Known rows, with every way that one mark hangs from another
j_23[j_845[j_526 j_593] j_850]: [ 3.25 -4.26  1.44 -4.66  1.47 -3.87  0.75 -1.77  7.52  0.84  1.95  3.64
  0.14  2.93 -0.86  2.01  1.64 -0.36  3.13  0.39  1.37  1.58 -1.04  1.41]
j_21[j_22 j_850[j_23 j_526 j_593]]: [ 3.16 -0.06  5.24 -2.32 -1.26 -4.14 -1.67 -5.35  0.24  1.65 -0.37  3.83
 -0.12 -1.88  0.49  0.69  0.77  3.40  2.70  2.90  2.02  1.26  2.42  1.05]
j_22[j_21[j_850[j_23 j_526]]]: [ 2.03 -3.81  3.74 -3.25 -0.74 -1.52 -0.43 -4.53  0.26  2.44 -1.03  6.82
  0.68 -1.42  0.11 -0.29  1.67  3.08  2.80  2.27  4.62  0.82  2.19  3.39]
j_845[j_526]: [ 5.18 -0.68  0.99 -1.27 -0.74 -1.93 -1.10 -2.65  2.34  0.40  1.35  4.85
  1.03  1.68  0.00 -0.30  1.62 -0.24  3.80  0.26  4.58  0.58  1.31  2.55]
j_21[j_22 j_850]: [ 5.65 -5.01  2.92 -3.32 -0.03 -3.02 -1.69 -4.44 -0.13  2.04  0.72  3.11
  0.93  1.12 -0.25  2.13  0.68  0.59  4.26  1.41  1.82  1.60  1.08  2.19]
j_22[j_21[j_850[j_23]]]: [ 4.24 -5.48  2.90 -1.41 -0.79 -1.83 -0.23 -4.31 -0.42  2.23 -0.92  6.88
  0.12 -0.34 -0.44  0.94  1.09  0.46  3.51  2.07  4.99  0.63  0.96  3.91]
j_23[j_845[j_593]]: [ 4.86 -3.18  0.38 -2.76  1.49 -3.39  2.01 -2.96  2.32  2.74  0.47  4.59
 -0.25  2.47 -0.56  2.83  0.63 -1.78  3.61  0.39  1.85  1.83 -0.32  1.36]
j_23[j_850]: [ 3.96 -3.67  0.17 -2.86  0.27 -2.71  0.68 -3.75  2.31  0.28  0.88  4.18
  1.48  4.80 -0.75  0.85  0.77 -0.16  3.45  0.39  4.84  1.63 -0.19  2.48]
j_845[j_23 j_526[j_850[j_21]] j_593]: [ 5.99  0.42  2.94 -0.52  0.40 -0.69 -2.40 -3.18  2.53  2.02  0.96  1.51
  1.95 -0.28  0.19  0.05  1.54  2.82  2.19  0.83  1.94  3.47  1.86 -1.76]
j_845[j_23 j_526 j_593]: [ 6.47 -1.78  0.99 -1.56 -0.94 -0.76 -2.47 -2.43  4.02  1.19  1.76  3.21
  0.99 -0.73  0.20  0.62  1.92  1.32  2.90 -0.29  2.48  2.22  0.57  1.03]
j_850[j_21 j_23 j_526 j_593]: [ 2.63  4.70  2.74  0.13 -0.90 -3.01  0.16 -4.85 -0.71  0.63 -1.33  4.76
  0.12  0.01  0.08 -0.39  0.04  2.71  1.74  2.34  5.61  1.25  3.11  1.05]
j_850[j_21 j_526[j_845[j_23]] j_593]: [ 1.78  3.39 -1.51  1.59  0.52 -2.10 -0.40 -4.23 -0.73  2.10 -0.67  2.14
  1.15  2.36  0.81  1.22 -0.25  3.67  1.44  1.45  4.24  3.01  4.03  1.15]
j_850[j_21[j_22] j_23 j_593]: [ 5.47  2.38  2.37  1.28 -2.24 -4.90 -0.33 -5.57 -1.64  0.96 -1.46  2.87
 -0.69 -0.83 -0.74  1.61 -0.62  0.39  3.00  2.77  4.71  1.61  1.57  2.30]
j_23[j_850[j_526]]: [ 1.87 -2.11  0.81 -4.69  0.69 -2.45  0.59 -3.99  2.95  0.45  0.75  4.06
  1.96  3.46 -0.13 -0.22  1.33  2.51  2.68  0.49  4.52  1.78  1.08  1.61]
j_845[j_23 j_526[j_850[j_593]]]: [ 5.98  3.00  2.13  1.43 -0.91  0.01 -3.22 -3.50  2.17  2.05  0.33  2.71
  1.73  2.28  1.89 -0.43  1.14  2.42  2.57  1.20  2.11  2.15  1.66 -1.50]
j_21[j_22 j_850[j_593]]: [ 4.89 -2.46  3.43 -2.15 -0.07 -2.82 -2.61 -4.54 -0.06  1.70 -0.11  3.14
 -0.06  1.63  0.64  2.60  0.16  1.13  3.74  2.11  0.57  1.22  1.31  2.09]
j_21[j_850]: [ 5.07 -4.35  2.72 -2.65  0.94 -1.20 -1.08 -3.49  0.20  1.61  0.93  5.09
  1.22  2.76 -0.10  1.10  0.76  0.18  3.66  0.87  3.23  1.14  1.50  1.99]
j_526[j_850]: [ 4.94 -1.01  1.38 -0.36  0.62 -1.82  0.57 -4.46 -0.92  2.78  0.43  4.34
  1.85  3.68  0.16 -0.22  1.00  0.10  3.83  0.98  4.10  2.32  1.28 -0.22]
j_850[j_23 j_526]: [ 3.82  0.85  1.60 -1.27 -1.72 -3.22  1.06 -4.57  0.14  1.33  0.19  5.64
  0.91 -0.73 -0.53 -1.21  1.21  1.59  2.79  1.20  6.38  1.26  2.05  1.35]
j_526[j_845]: [ 2.81 -2.80 -2.74  1.09  0.43 -3.61  1.77 -3.65 -1.29  2.02  1.18  4.80
  0.59  3.82 -0.60  1.16  0.59 -1.17  4.07  0.41  5.45  2.21  1.65  3.07]
j_845[j_23[j_850[j_21]] j_526 j_593]: [ 4.97 -2.31  1.95 -3.14  0.30 -1.36 -2.30 -2.36  5.64 -0.26  1.59  1.32
  1.57  0.62 -0.68  1.07  1.38  2.79  1.75  0.16  2.91  2.86  0.55  0.76]
j_526[j_845[j_23[j_850[j_21]] j_593]]: [ 2.57 -4.60 -1.92 -0.75  1.45 -3.21  0.62 -3.39  1.88  1.49  1.49  1.39
  1.17  2.29 -1.42  2.52  0.35  1.96  2.02  0.30  3.53  4.43  0.98  1.51]
j_21[j_22]: [ 5.86 -2.70  0.39 -1.73 -1.40 -3.84 -0.38 -4.91 -0.53  1.92  0.24  3.14
  0.64  1.38 -0.45  1.70  0.66 -0.30  4.34  0.92  3.68  1.59  0.66  2.82]
j_21[j_850[j_23]]: [ 5.57 -3.51  3.59 -1.27 -0.62 -2.41 -0.03 -3.94 -0.34  1.62  0.82  5.88
  0.55  0.26 -0.98  0.29  0.71 -0.17  3.33  1.46  4.83  1.27  1.40  1.39]
j_23[j_845 j_850[j_21 j_593]]: [ 3.22  0.22  1.08 -1.99  2.05 -3.45  1.44 -3.43  3.18  0.65 -1.00  2.86
  0.21  6.30 -0.51  3.11 -0.96 -0.38  2.05  1.74  3.00  1.39  0.40  1.21]

Rows
[ 4.04 -3.98 -2.70  0.91  0.06 -2.77  0.45 -3.38  0.19  3.12  1.59  3.26
  0.62  1.24 -0.54  2.09  0.95  0.41  3.14 -0.12  3.40  3.79  0.94  1.53]
j_526[j_845[j_23 j_593]]
[ 3.26  1.43  2.05 -2.23  1.37 -3.29  0.13 -2.35  5.73 -0.37 -0.08  2.58
  0.21  5.07 -0.16  2.05 -0.13  0.34  2.15  1.83  2.35  0.68  0.75  1.44]
j_23[j_845[j_526] j_850[j_21 j_593]]
[ 1.83 -1.03 -1.26 -0.77  0.87 -2.58  0.36 -3.81  0.40  2.74  0.68  2.12
  1.13  0.19 -0.32  1.35  0.75  3.64  1.75  0.48  3.57  4.11  3.29  0.93]
j_850[j_21 j_526[j_845[j_23 j_593]]]
[ 1.81 -1.46  0.58  2.69  0.89 -5.09  2.51 -4.57 -2.19  3.12  0.90  3.83
  0.44 -0.23 -1.55  0.56  0.54  0.58  3.12  2.04  4.70  4.27  2.30 -0.34]
j_526[j_845[j_593] j_850[j_21 j_23]]
[ 3.61 -1.73 -0.80  2.01  1.64 -2.59  0.53 -4.15 -1.14  3.90  0.84  1.54
  1.70  1.91 -0.43  1.59  0.45  2.04  2.49  0.92  2.87  5.16  2.23 -1.28]
j_526[j_845[j_23 j_593] j_850[j_21]]
[ 3.22 -3.95  1.12 -4.31  2.60 -4.10  2.36 -2.98  4.18  1.42  0.43  2.64
  0.27  4.13 -1.61  3.20  0.01 -0.34  2.43  0.98  2.13  2.54 -0.38  1.26]
j_23[j_845[j_593] j_850[j_21]]
[ 1.46 -3.64 -1.03  1.07  1.99 -3.93  1.73 -3.96 -0.81  3.63  1.73  4.00
  1.00  2.56 -0.31  1.12  1.36  0.41  4.12  0.90  2.65  4.10  1.30  0.09]
j_526[j_845[j_593] j_850]
[ 0.01 -0.52  0.22  0.19  0.24 -5.15  2.33 -4.34 -0.62  1.85  0.73  4.40
 -0.14 -1.81 -1.40  0.25  0.90  2.21  2.42  1.51  5.26  3.36  3.23  1.62]
j_850[j_21 j_23 j_526[j_845[j_593]]]
[ 4.76  1.37  1.46 -0.17 -0.59 -3.69 -1.09 -5.12 -1.40  1.03 -1.29  2.11
 -0.07  2.01  0.08  2.35 -0.60  0.53  3.30  2.12  3.11  1.65  1.51  2.55]
j_850[j_21[j_22] j_593]
[ 2.99  0.59  4.59 -2.36  0.93 -3.07  0.59 -3.78  2.15  2.46 -0.60  5.37
 -0.39  1.19  0.41  1.29  0.27  1.48  1.94  2.60  2.14  0.70  2.28 -0.10]
j_21[j_850[j_23[j_845] j_526 j_593]]
[ 4.82  3.05  3.60  1.86 -1.32 -4.67 -0.14 -6.22 -2.43  2.05 -1.37  2.33
  0.30 -0.24 -0.25  0.76 -0.36  1.42  3.03  3.30  3.57  2.70  1.82 -0.57]
j_526[j_850[j_21[j_22] j_23 j_593]]
[ 4.69  1.60  2.92 -0.20  0.54 -1.53 -0.97 -3.56  0.84  1.18  0.66  3.16
  2.08  2.16  0.00 -0.86  1.11  1.27  3.17  1.37  3.99  1.96  2.72 -0.38]
j_845[j_526[j_850[j_21]]]
[ 4.66 -0.79  3.86  0.11 -0.46 -2.28 -1.25 -4.00 -0.23  1.12  0.05  5.80
 -0.27  0.72  0.06  0.83  0.29  0.15  2.92  2.21  3.47  0.79  1.46  1.41]
j_21[j_850[j_23 j_593]]
[ 3.42 -0.38  1.67 -2.15 -0.22 -4.41 -0.73 -4.96  1.12 -0.08 -0.71  1.29
  0.40  3.42 -0.39  2.60 -0.46  1.44  2.87  2.11  2.65  2.05  0.43  2.58]
j_23[j_850[j_21[j_22] j_593]]
[ 0.95  1.01 -0.34  1.19 -0.42 -4.99  2.53 -4.62 -1.79  1.73  0.22  4.50
  0.59 -0.06 -1.32 -0.35  0.41  1.80  2.40  1.62  7.23  2.47  4.01  2.06]
j_850[j_21 j_23 j_526[j_845]]
[ 4.71  0.28  4.66 -0.78 -0.03 -3.03 -0.72 -2.41  3.97  1.36  0.51  5.37
 -0.86  0.86  0.16  1.37  0.47 -0.51  2.74  2.41  1.94  0.00  1.38  0.54]
j_21[j_850[j_23[j_845[j_526]] j_593]]
[ 2.85 -3.35  2.29 -1.77  0.78 -0.47 -2.19 -3.84  0.31  2.09 -1.54  6.11
 -0.13  2.85  1.36  2.16  0.65  0.90  3.46  2.28  2.32  0.35  0.88  4.21]
j_22[j_21[j_850[j_593]]]
[ 0.73 -1.70  3.40 -3.35  0.86 -0.08 -2.39 -4.19  1.00  2.14 -1.65  6.16
  0.45  1.82  1.95  1.09  1.23  3.68  2.75  2.46  1.84  0.45  2.26  3.40]
j_22[j_21[j_850[j_526 j_593]]]
[ 4.08 -2.72  1.01 -3.67  0.70 -3.36  1.09 -2.09  6.47  0.48  1.31  3.65
  0.97  4.69 -0.63  1.35  1.09 -0.60  3.09  0.56  3.33  0.65 -0.35  1.71]
j_23[j_845[j_526] j_850]
[ 2.67  3.20  2.24 -1.80 -0.49 -3.62 -1.03 -5.42 -0.55  1.17 -1.37  1.91
  0.58  0.95  0.62  1.28  0.00  3.15  2.58  2.35  2.57  1.64  2.85  2.00]
j_850[j_21[j_22] j_526 j_593]
[ 4.08 -2.67  4.66 -3.74 -1.37 -3.95 -0.84 -5.28  0.13  2.00  0.43  3.88
  0.84 -2.67 -0.51  0.24  1.30  2.85  3.10  2.21  3.19  1.59  2.38  1.38]
j_21[j_22 j_850[j_23 j_526]]
[ 3.69  0.06  3.36 -1.32  1.19 -2.01 -1.12 -3.24  1.94  1.37  1.29  3.10
  1.45  0.46 -0.03 -0.25  1.59  1.66  3.20  1.15  2.09  2.78  1.96 -0.79]
j_845[j_526[j_850[j_21]] j_593]
[ 4.58 -5.48  2.85 -2.06  0.23 -2.42  1.58 -3.82  1.28  3.60 -1.45  6.73
 -0.40  1.08 -0.51  2.30  0.47 -0.78  3.24  2.36  3.88  0.43  0.39  3.22]
j_22[j_21[j_850[j_23[j_845]]]]
[ 6.15 -4.24  4.04 -1.76 -1.50 -4.09 -0.62 -4.92 -0.64  1.99  0.50  4.00
  0.32 -1.44 -1.06  1.28  0.62  0.25  3.83  2.06  3.53  1.44  1.11  1.94]
j_21[j_22 j_850[j_23]]
[ 2.29 -0.56 -0.77  2.11  1.90 -3.33  1.97 -4.33 -2.71  3.03  0.60  3.27
  1.69  4.35 -0.53  0.74  0.06  0.67  3.50  1.51  4.94  3.52  3.04  0.21]
j_526[j_845 j_850[j_21]]
[ 1.68 -0.82  0.52 -0.19  1.08 -1.43 -1.75 -3.61  0.56  2.81  0.58  3.23
  1.18  2.66  1.41  1.42  0.56  3.89  1.89  1.41  1.87  2.67  3.69  0.47]
j_21[j_850[j_526[j_845[j_23]] j_593]]
[ 4.12  3.27  3.51  0.26 -0.26 -3.28 -2.32 -4.64  0.70  1.30 -0.28  1.31
  0.99  1.21  0.86  0.54  0.58  2.13  3.30  2.62  1.57  1.91  2.29 -0.19]
j_845[j_526[j_850[j_21[j_22] j_593]]]
[-0.14 -2.62 -1.43 -1.42  1.23 -4.21  1.65 -3.60  0.71  2.38  1.65  4.60
  0.42  0.88 -0.14  0.84  1.66  1.81  3.41  0.47  3.31  3.06  2.31  1.93]
j_850[j_526[j_845[j_593]]]
[ 3.37 -1.02  0.45 -2.20  1.50 -3.53  1.48 -3.32  3.87  1.14 -0.30  3.89
 -0.01  6.51 -0.04  2.75 -0.32 -0.92  2.80  1.37  2.49  1.10 -0.62  1.47]
j_23[j_845 j_850[j_593]]
[ 2.93  0.34  1.16 -1.40  0.96 -2.56 -0.36 -3.98  1.47 -0.60 -0.49  3.09
  0.66  5.17 -0.31  1.61 -0.37  1.08  2.40  1.58  3.94  1.67  0.81  2.15]
j_23[j_850[j_21 j_593]]
[ 1.71  2.58  0.50  4.65  0.21 -4.80  1.86 -5.00 -3.05  2.49 -0.38  3.98
  0.21  2.15 -0.40  0.42 -0.44  0.52  2.76  2.85  5.38  3.26  3.01 -0.10]
j_526[j_845 j_850[j_21 j_23 j_593]]
[ 5.38 -0.39  2.46 -0.65  0.15 -3.43  0.15 -5.58 -1.94  2.62 -0.54  1.57
  1.81  2.01 -0.37  1.02  0.09  1.40  3.72  1.99  3.17  2.98  1.84  0.18]
j_526[j_850[j_21[j_22]]]
[ 6.61 -4.30  3.89 -2.25 -0.51 -4.94  1.22 -4.42  1.02  3.36  0.07  3.74
 -0.22 -0.06 -1.27  2.59  0.06 -0.91  3.57  2.20  2.26  1.31  0.65  1.00]
j_21[j_22 j_850[j_23[j_845]]]
[ 3.38 -1.89  4.29 -2.92 -0.24 -2.33 -0.05 -4.23  0.41  1.63  0.58  5.72
  1.11 -1.01 -0.28 -0.70  1.37  2.60  2.57  1.63  4.53  1.20  2.73  0.83]
j_21[j_850[j_23 j_526]]
[ 2.00  0.03  3.71 -3.28  1.09 -0.97 -1.82 -3.80  0.91  1.45  0.07  5.01
  0.84  2.23  1.42  0.66  0.88  3.03  2.49  1.79  1.75  0.86  2.87  1.05]
j_21[j_850[j_526 j_593]]
[-0.46 -1.22 -0.98 -1.39  1.86 -3.83  1.52 -3.74 -0.25  2.05  0.98  3.66
  0.67  0.88 -0.63  1.09  0.96  2.44  2.73  0.96  3.66  3.37  3.28  1.86]
j_850[j_21 j_526[j_845[j_593]]]
[ 4.27  2.55  2.45  0.16  1.16 -2.49 -0.32 -2.99  3.31  2.68 -0.05  4.04
  0.66  4.26  1.29  0.85  0.65 -0.09  3.28  1.87  1.28  1.26  1.18 -1.34]
j_23[j_845[j_526[j_850[j_593]]]]
[ 1.49  0.65 -1.23  3.02  1.34 -3.67  0.99 -4.45 -1.95  2.97  0.34  4.28
  0.76  4.96  0.72  0.92  0.27  0.33  3.80  1.81  3.40  3.05  2.05  0.09]
j_526[j_845 j_850[j_593]]
[ 4.36 -3.21  1.28 -3.47 -0.17 -4.29  0.25 -4.90  1.19  0.29  0.08  1.20
  1.36  2.66 -1.33  2.01  0.02  1.08  3.24  1.32  3.91  2.26  0.40  2.79]
j_23[j_850[j_21[j_22]]]
[ 4.14  4.77  4.14  2.57 -1.02 -2.80 -1.24 -4.12  0.40  0.69 -0.28  3.94
  0.61  0.22  0.20 -1.08  0.58  1.52  2.51  2.72  4.47  1.70  2.60 -0.99]
j_845[j_526[j_850[j_21 j_23 j_593]]]
[ 6.48  0.66  2.76 -0.60 -1.65 -5.57  0.91 -3.82  2.60  1.50 -0.24  2.43
 -0.20 -1.30 -1.47  1.58  0.12 -0.46  3.15  2.19  4.09  0.91  1.33  1.64]
j_850[j_21[j_22] j_23[j_845[j_526]]]
